Each row comes from the steps of one walk. Every step used is in the known rows, and no mark comes twice. Write the walk behind each row, first mark first.
In the rows, zero is written as 128.
Known rows:
n-b-r-g-t-a: [110 173 146 107 162 125 140 177  93 105 160 120 127 130 112 102 179  78
 150 116 126 122 227 107 146 126 170 126 129 159 113 111 173  89 115 124
 110 153  93 159  84 109 162 112 148 136 108 160 128  98 146  78]
r-t-a: [108 165 132 146 135 125  95 176 114 121 179 114 132  98 118  98  99 110
 142  98 100 166 198  88 160 144 200 108 172 157 108  95 142 105  45 118
 165 171 104 129  80 113 156  74 100 112 117 156 139 104 119  93]
g-t-n: [133 144 159  71 122 164 100 126 117 145 126 110 100 159 111 150  94  92
 130  87  89 122 167 115 139  93 123 135 103 105 126 139 145 146 157 192
 183 157 129 122 124 115 158 105 180 233 124  97 103 136 115 136]
t-b-g: [132 138  97 148 116  89 134 172 126 107 142  60  91 102 126  56 107 111
 165 121 219 136  76 131 112 135  73 129 161 122 175 131 107  99 116 121
 133 116 162  99 148 129 118  88 103 123 108 119 125 144 126 126]
r-n-m-g-t: [137 149 178  68 161 171 124 136 117 170 117 152 120 161 127 201 146  54
 112  86  95 131 162 130 131  89 134 115  88 131 141 131 147  95 178 146
 135 153 135 132 108 118 113 168 148 173 104  84 137  74 151 141]
m-t-n-r: [ 91 119 160  86 117 105  97  72 134 132  93 133  75 156 130 165  83 156
 120 105  63 112 181 110 152 107  93 152  85 100 144 155 167 207  89 211
 145 117  61 131  95  86 181 103 157 238 158 120  66 141 117 170]
g-b-m-t-a-n-r: [ 90 106 148 125 151  94 117  92 146 114  87 165 102 144 138 143 100 156
  93 102 104  81 173 117 135  95 106 143 110 136 122 139 177 147  96 153
 141 119 112 160 108 116 159 147 117 148 139 164 124 131 146 133]
r-b-a-t-n-m: [118 120 150 142  82 131 129 142 140 142 115 144 132 120 127 113 134 125
  53  88  96 169 168 149 121  90 124 137 151  71 128  73 110 124 134 123
 164 150 117 110 138 109 168  81 182 182 108 137 174 108  74 160]
a-g-t: [124 121 154  98 178 167 105 126  76 129 115 124 113 143 123 170 129 101
 138  81  82  90 101 114 110  83  93 103  95 171 119 167 172 129 182 123
 139 145 140 156 119 125  69 164 109 156 102 126 144 153 193 107]
r-m: [127 151 100 156 103 151 112 108 148 141 169 138 171 120 163 150  64 153
  82 129 121 159  88 135 135 153 187 110 180 150 134 110  29 138 112 129
 146 117  70  70 125 116 108 103 109  87 105 165 119 161 122 140]
m-a-n-g: [161  86 130 153 153 145 142 130  98 124  58 144  67 153 153 129 138 158
 200 138 151 101 151 138  90 110  73 154 105 131 150 138  99 127 165 153
 149 126 150 122  98 100 101 150 158 207 152 132 120 106 112 152]
t-g-a-n-b-m: [128 105 123 153 135 118 179 149 144 101 110 134 151 116 127  71 165 121
 105 132 194 129 120 150 131 117 119 140  95 121  93 115 114  93 205  68
 166 135 140 148 178 166 139 167 131  80  84 188 146 129 116 134]
g-b-t: [100 141 149  78 148 140 151 146 122 105 131 108 145 169  78 117 101 117
 117 122 117  86  70 150 151 164 130  76 188 109  69 162 170 112 134  87
 101 154 132 160 152 154 116 150 129  46  83 125 141 178 184  93]
r-g-a-t-b: [126 114 114 137 120 136 101 164 133 136 183 120 171  85  83  75  68  93
 100 159 168 120 125 100 105 123 119 141 179  98 137 121 199 122 128 124
 165 144 128 112 128 117 112 101 121  69 104  89 178 135 131  77]
n-r: [ 93 120 107 119 128 101 105 106 115  96 106 133  98 148 136 145  71 175
 162 109  52 105 148  96 165 129  92 159 109 137 131 167 161 186  70 167
 129 114  22 124  97  93 147 119 125 187 136 164  88 152 158 129]
g-t-n-b-r-m-a: [133 149 106 106 105 139 128 107 125 122 151 173 134 139 167 103 177 117
  75 179 112 125 170 166 163 142 204  88 119 132 146 110 149 157 119  93
  44 161  87 131  89  82 162 144 153 100 159 153 102  74  89 118]
n-a-m-r-t-g: [105 129 146 149 150 122 118 138 141 139 144 108  85  79 138 155 127 118
 140 145 128 146 120 118 115 140  91 124 131 151 138 124 147 173  94 143
 174  93 112 112 101 131 109 116 109 168 143  99  31 146  97 148]
a-m-t: [132 120 153 146 132 136 105  69 138 161 117 155 160 131 136 183 134 171
  86 122 123 126  91 134 102 132 145 117 129 131 112 124 189 157 136 103
 132 101 169 165 160 130  80 126  94  89 157 121 148 160 164 144]
r-b-g: [133 154  90 154 108 114 121 162 117 122 146  71 104 120 144  93  86 137
 173 142 140 173  53 127 126 161  95 136 193 135 161 112  34 107 128 129
 146  89 163  78 143 125  83 102 109 124 112 130 128 150 137 131]
a-g-t-m-b-n: [155 117 157 118 148 121 151 104 133 138  80 105 123 132 123 138 157 108
  70 136 189 102  92 205  98 120 113  90 118 126 120 122  81 121 148 140
 117 144 209 123 145 160 134 126 127 145 132  39 187 150 144 162]
t-g-a-m-r-b-n: [132 145  93 143 110 102 123 118 147 114 140 108 110 137 136 134 120 134
 145 179 138 139  68 164 129 161 104 136 141 134 131 135  52 132 120 149
 145  84 191  92 155 157 136 123 121 123 147  65 108 145 105 145]
m-r-n-b: [132 115 100  94  58 140 147 122 166 171 158 145 124 121  76 103  85 128
 115 160 105 114 166 128 153 132 113 167 121  75 110 147 172  99 163  98
 103 143  60 113  86  85 184 121 150 185  94 112 112 107 143  95]
a-g: [143  85 106 169 133 136 109 102 107  94  92  97 118  98 141 118 119 168
 170 103 138  99  63  99  89 110  51 125 126 168 143 174  99 149 140 121
 131 109 132 140 118 131  67 135  88 142 121 138 148 174 164 131]
a-m-b-n: [174 116 113 151 114 119 145 105 146 120  83 112 138 134 135 130 142 141
 101 149 183  99  66 194 109 154 126 127 135 121 122 142  92 118 137 115
 123 115 220 127 168 171 131 117 132 110 139  62 187 152 164 147]
a-m-t-n: [143 121 163 116  98 142 102  72 157 160 109 126 124 137 129 160 117 145
  91 115 133 132 135 130 107 111 129 140 112  88 135 123 148 170 143 171
 175 115 168 145 148 127 143  89 152 186 157  91 115 150  95 171]
t-n-b: [134 110 108  90  60 141 148 141 148 121 129 113 107 128  93  62  84 102
 113 131 145 110 166 119 144 112 101 177 120  67  86 122 168 102 171 105
 160 146  71 140  95  87 191  96 184 215  57 143 114 127 111  97]
a-m-t-g-b-r-n: [124 126 111 119 111 156 131  73 199 177 142 138 161 147  98 157 115 152
 117 151 118 118 130 119 170 145 138 116 156  92 153 171 105 151 167 164
  85 104 100  92 138 157 144 105 138 132 159 119  89 145 156 140]
r-b-a: [125 166  81 161  71 114 117 188 107 103 163 125 149 125 140  63 138 169
 182 116  50 166  88 138 172 172 178 125 206 142  62  82  37  98 126  87
 147 131 151 127 151 112 148  77 123 120 139 191 204 138 129  91]
n-t: [104 148 161 118 146 155 100 135  84 141 125 130 112 146  78 137 117 127
 159  78  83 124 172  89 148  76 142 152 107 107 123 137 196 132 125 122
 115 156  78 133 120  72 147 118 150 129  96 162 132 141 164 120]
a-g-b-m-r: [146 118 113 123 119  71 148 104 130 125 126 156 103 126 134 159 161 185
 101 149 142  94  70 150 108 148  66 102  99 154 112 161 173 163 100  69
  54 103 138 152 161 181 113 173  77 116 141 112 101 155 150 115]
r-g-t-b-a-m: [146 142  87 161 101 123 146 153 139 112 141 153 178 105 142  96 194 134
 132 115 139 124  73 169 110 137 176 154 146 141 112  88 139 103 156  71
 172 109 167 177 192 157 121  95  91  75 125 167 211 151 136 102]
b-m-t: [125 142 184 137 154 115 120  96 121 164 119 146 158 141 128 158 159 169
  87 111 126 151 117 148 125 145 148  81 114 131 107 125 144 150 150 111
 113 130 165 146 174 142 115 146 105  81 160 131 151 150 150 168]
n-b-t-g: [ 85 128 171 119 154 120 171 152 128  79 112  63  92 107  95  86 150  99
 144 142 172 104 109 152 121 147  60 112 151 119  95 134 133 147 152 130
 162 121 110 149 128 126 128 114 151 136 105 110  79 179 113 144]
m-r-g: [151 151 121 133 120 126 126 127 122 155 129 115 134  98 118 167 139 166
 202 169  96 147 116 120  88 171  92 162 139 153 187 157  96 162  95 208
  88  73  97  70  97 109 119 140 131 159 176  63  83 154 154 147]
b-g-t-m-r-n: [131 144 142 104 114 136 126  91 167 216 154 137 128 125  99 184 120 142
 113 138  90 157 154 145 135 122 131 118 113 108 185 140  99 152 126 190
 100 136 115  64 124 129 151 117 109 178 188  50 104 114 108 165]
m-g-a: [151 108 101 124 158 152 113 153  93  83 137 105 136 148 165 142 110  88
 226 148 158 147 111  43 148 142 154 145  85 155 118 154 110  97 117 126
 121 127 140 135 114 142  77 177 134  73 123 148  92  60 126  99]
a-n: [142  96 115 174 124 155  92 103 156 133  89 123 131 120 123 118  63 172
 142 103 116  91 102 113 103  88  82 136 169 128 146 167 117 120 145 160
 171 123 177  95 131 112 109 140 127 142 157 116 168 164 168 137]
r-g-b-a-m: [160 128  74 167  97 139 160 151 133 104 115 156 189 120 155 114 179 161
 156 123 128 118  41 140 116 159 176 173 153 156  93  98 112  94 152  67
 152  83 163 182 192 170 102 122 101  63 111 201 194 158 145  88]
r-n-m: [121 120 121 138  99 155 138 122 155 168 131 144 160 128 118 152 110 122
 110  83  89 178 187 126 144 107 153 144 117  86 142 109  76  93 140 150
 119 152  57  74 115 114 160 105 163 171 103 158 130  97 116 167]

Which walk is each row?
[130 126 129 137 139 149 119 111 125 141  83 135 138 108 135 145 128 152
 199 154  73 132 154 119 102 137 112 187 125 149 204 149  88 162 118 246
 128  84  85  81  74  78 137 158 153 161 175 107 110 132 143 165]
m-a-n-r-g
[111 121 137 103 170 148 128 135  95 121 134 117 157 145 145 163 137 101
 211 154 110 179 161  72 144 145 182 171  55 137 146 139  95 130 136 208
 127 110  91 108 116 134 123 170 166  96 138 162  65  87 117 150]
b-m-t-n-r-g-a
[ 99 119 125  98 104 104 103  93 135 106  97 122  77 151 133 142  70 157
 144 103  64 109 175 102 162 110  86 170  94 105 148 159 142 202  79 209
 158 118  35 120  98  96 184  96 159 246 143 138  66 144 113 155]
t-n-r
[154  78  95 102 122 154 149 134 103 107 107 149 136 128 139 122 121 107
 120 132 149  79  80  95 105 126 106 132 113 151  80 119 158  88 145  71
  72 123 125 183  94 131  82 186 120 118  51 187 124 123 146  60]
n-m-a-g-b
[135 141 139 125 140 136 128 123  93 133 123 164 146 116 132 103 195 122
 114 147 117 147 196 136 136 110 196 117  90 134 128  59 180 154  81 106
  72 181  94 157 102  69 149 143 123 105 163 146 147  87  58 123]
n-t-m-a
[155 126 123 150 125 116 151 138 119 132 118  82 104 105 165 126 124 128
 103 154 205 146  46 166  97 161 124 112 163 137 165 112  49 118 123 109
  98 103 186  93 138 143  72 107 116 100 116 110 136 136 158 151]
r-m-b-g
[151 122 109 122 118 131 150 147  93 107 101 160 135 144 160 102 186 106
 129 140 125 133 164 151 136 141 170 122  85 136 120  97 145  92 105 101
  46 161 133 146 102  98 161 172 163 115 130 159 133  58  85 119]
g-b-n-m-a
[122 103 123 144 105  82 120  90 150 141 109 159  74 117 134 174 134 179
  90 123 107 109 139 148  94  93  52 119 111 118 147 153 190 153  72 112
  61 117 122 103 114 116 141 145 118 186 166  94  97 124 143 152]
a-n-m-r
[163 131 135 145 122 109 157 124 161  88  99 134 127 114 156 115 190 106
 116 144 216 107 104 143 102 137 124 138 135 137 140 111 144 109 118  57
 154 109 176 206 137 155 107 136  92  71 118  89 170  93 110 124]
n-b-t-a-m-g
[122 125 124 150 122 115 149 136 129 115  88 119 125 147 137 125 143 122
 116  79 139 152 148 159 129 108 113 125 108 109 134 125  79  87 121 138
 111 140 112  92 141 128 171 124 164 155 100 141 137 114 116 176]
b-n-m
[121 110 172 175 164 146 119 142 109 113 104  84 117  84 115 124 115 143
 132 138 147 109  94  96  88 127  42 136 170 149 147 139 138 192 136 172
 200  93 142 118 137 120  75 110 139 151 153  83 112 182 106 137]
a-t-g
[123 142 135 125 115 131 157 180 106 107 135 123 137 133 147 100 164 131
 149 112 130 121  72 127 143 163 167 114 165 161  47  88  74  89 149 101
 125 112 164 163 149 133 137 116 134 108 112 206 139 141 112  94]
r-m-t-g-b-a
[137 121  94 129 153 142 118 128 122  89 153 119 144 151 182 151 121  98
 176 165 169 153 106  70 160 146 179 116 107 152 140 154  74 116 113 117
  92 118 113 110 118 152  83 167 126  41 130 153  75  66 122 121]
b-r-m-g-a
[144 128 145 123 110 136 133  99 173 199 148 153 149 117  93 175 118 162
 101 156 103 134 126 135 129 146 110 127 129 109 163 156 110 161 149 164
 113 116 132  85 148 160 139 137 121 141 176  63 112 130 114 147]
a-t-g-b-m-r-n
[141  91 136 167 129 129 116 109 122 126 112 127 119 106 167 108 149 134
 129 108 157 143 124 116  96 100  98 126  91 137 132 130  81 122 170 101
 143 115 157 158 113 131 104 153 122 148 116 152 119 123  98 155]
r-b-m-t-n-a-g
[ 93 135 152 104 151 120 136 114 127 144 126 148 139 122 131 142 160 115
  61 103  96 138 135 164 123  83 139  94 125 143  95  57 109 152 135 122
 161 149  92 147 134 126 120 114  80 160 113 138 174 157  97 137]
n-r-b-a-g-t-m
[122 156 166 115 162 124 146 177  91 128 152 116 110 124 131 130 174  59
 115  93 150 146 210 123 130 111 182 115 111 150 122  81 141  66 112 115
 117 171 156 156 101 128 139 104 141 143 107 147 152  68 128 105]
r-n-m-b-g-t-a
[138 129 124 127 101 128 117 104 173 196 178 161 163 115  91 154 109 153
 103 159 102 151 149 133 144 139 146 123 117  95 170 157 129 150 139 149
 106 146 129  80 152 153 152 130 112 105 183  66 136 100 113 141]
g-a-t-b-m-r-n
[101  96 121 134 134 107 107  77 141 115  74 166 103 130 150 130 108 171
 115 127  74  91 171 131 134  91 102 148 103 132 156 137 168 186  80 176
 127 129  83 129  91  78 156 150 119 174 181 139 124 125 116 152]
t-m-a-n-r
[117 170 152 125 176 116 128 190  67  93 152  97 101 133 137 109 159  81
 165  85 145 131 186  99 136 119 161 115 119 182 119 107 153  81  94 115
 135 158 153 166 112 121 128 111 121 129 117 163 137  94 129  87]
b-g-t-a
[120 176 155 118 167 114 123 151 109  99 158 131 115 140 155 134 174  83
 114 108 155 120 198 113 148 119 177  87 135 176 126 112 140 109  85 106
 112 153 125 166  97 129 139 114 118 112 129 138 131  82 123 100]
b-r-m-g-t-a
[106 131 161  73 162 136 172 153 107 105 109 110 113 185  85 129 117 115
 137 127 140  87  86 163 137 161 109  88 167 103  72 156 153 109 154  91
 111 147 125 163 145 154 109 149 141  87  73 127 121 167 169 109]
n-g-b-t
[138 123 135  77 127 156 151 127 144 176 124 150 141 131  86 169 102 108
 117 154 136  98 112 110  90 122 113 162 144 122 118 114 153 104 139 158
  91  93 112 116 102 125 120 169 138 137  77 109 100 157 154  90]
a-n-t-m-r-g-b
[122 123  76 136 147 140 117 179  80  90 171  78 129 141 156 110  84  95
 226 157 139 184  81  61 156 155 161 147 123 148 122 127  69  81 126 118
 128 115 148  96 134 141  67 147 130  62 102 186  87  91 130  93]
r-b-g-a
[ 92 179 139 134 128  78 124 156 119  86 182 114 118 119 108  89 147 128
 120 140 115 136 171 145 148 164 165  82 195 138  87  99 139 121  45  83
 115 159 136 163 114 130 151  84 105  77 139 121 154 125 118  95]
m-r-b-t-a
[120  96 139 147 164 153 118 106 149 139 104 121 145 118 121 143 120 130
 153 151 137 124 117 121  92  96 122 127 134 127 161 155 112 117 141 181
 135 123 183  87 129 135 106 180 131  75 175  89 135 128 137 156]
b-t-m-r-g-a-n
[140 142 117 145 118  60 133 108 128 124 133 150 106 124 135 156 165 203
 117 146 118 124 103 156 124 155  84 102 102 148 132 162 166 183  74  87
  66 115 126 126 166 164 133 149  86 124 184 102 101 148 139 140]
b-m-r
[136 135 127 175 130  92 143 161 142 127 155 152 182 102 117  59 146 135
  57 120 190 142 131 161 126 132 135 105 141 111 118 108 156 122 149  47
 161 155 138 143 196 169 139 126 101  45 109 144 193 142 106 122]
n-a-t-b-m
[126 132 100 114 104 142 106  88 179 167 163 139 144 129  93 108 131 129
 123 145 105 117 173 138 174 121 138  92 139  92 185 176 128 148 156 155
  64 156  94  87 110 125 171 101 128 139 177  98 130 109 147 135]
m-a-g-t-b-r-n
[118 109 121 132 115 114 113 155 141 143 183 139 151  83  87  95  94  93
  69 161 167 123 143 116  94 113 103 133 158  88 143 114 222 129 111 109
 131 144 120 111 125 117 124 107 121  85 108  77 162 117 119  91]
n-m-r-g-a-t-b
[161 110  73 177 124 138 149 133 139 107 115 155 170 144 172 120 138 131
 137 120 170 116  91 130 122 137 160 172 102 143 105 133 140  76 144  50
 151  96 152 175 167 164 111 160 122  71  93 184 124 130 127 101]
g-b-n-a-m
[110 120  89 122 153 130 116 189  94 101 181  75 123 124 135  88  85  66
 204 140 174 171 103  69 153 138 161 132 110 132 136 135 125  74 116 119
 132 144 143 100 129 142  97 133 117  55  94 168  90  83 125  95]
r-t-b-g-a
[132 103 154 130 153 158 120  78 127 173 126 161 157 153 141 205 140 140
 128 141 129 144 120 114 113 133 173 137  86 118 117 126 158 133 167 123
 136 107 165 156 148 140  74 142 115  90 151 137 123 113 141 150]
r-n-g-a-m-t
[112 153 106 161 117  81 130 125 156 114 143 163 155 122 140 102 130 163
  82 130 107 160 134 164 152 145 152 124 155 133 106  83  58 140 127  97
 178 123 119 127 168 165 142 122  96  91 117 177 172 147 114 141]
t-a-n-r-b-m
[120 136 160  69 106 143 133 124 148 119 118  92 113 163  88 112  92 108
 112 114 131 107 121 143 143 131 119 111 154  73 105 148 133 140 138 159
 154 152 142 139 144 144 170 106 176 155 110  90 109 159 110 138]
g-b-t-n
[143 135 156  84 119 154 108 113 118 142 122 133 107 138 131 135 149  90
  97 113 101 132 148 148 120  96 125 120  92 117 137 112 114 154 181 156
 170 151 165 149 130 131 138 130 155 200 126  99 133 121  87 147]
r-b-m-a-g-t-n
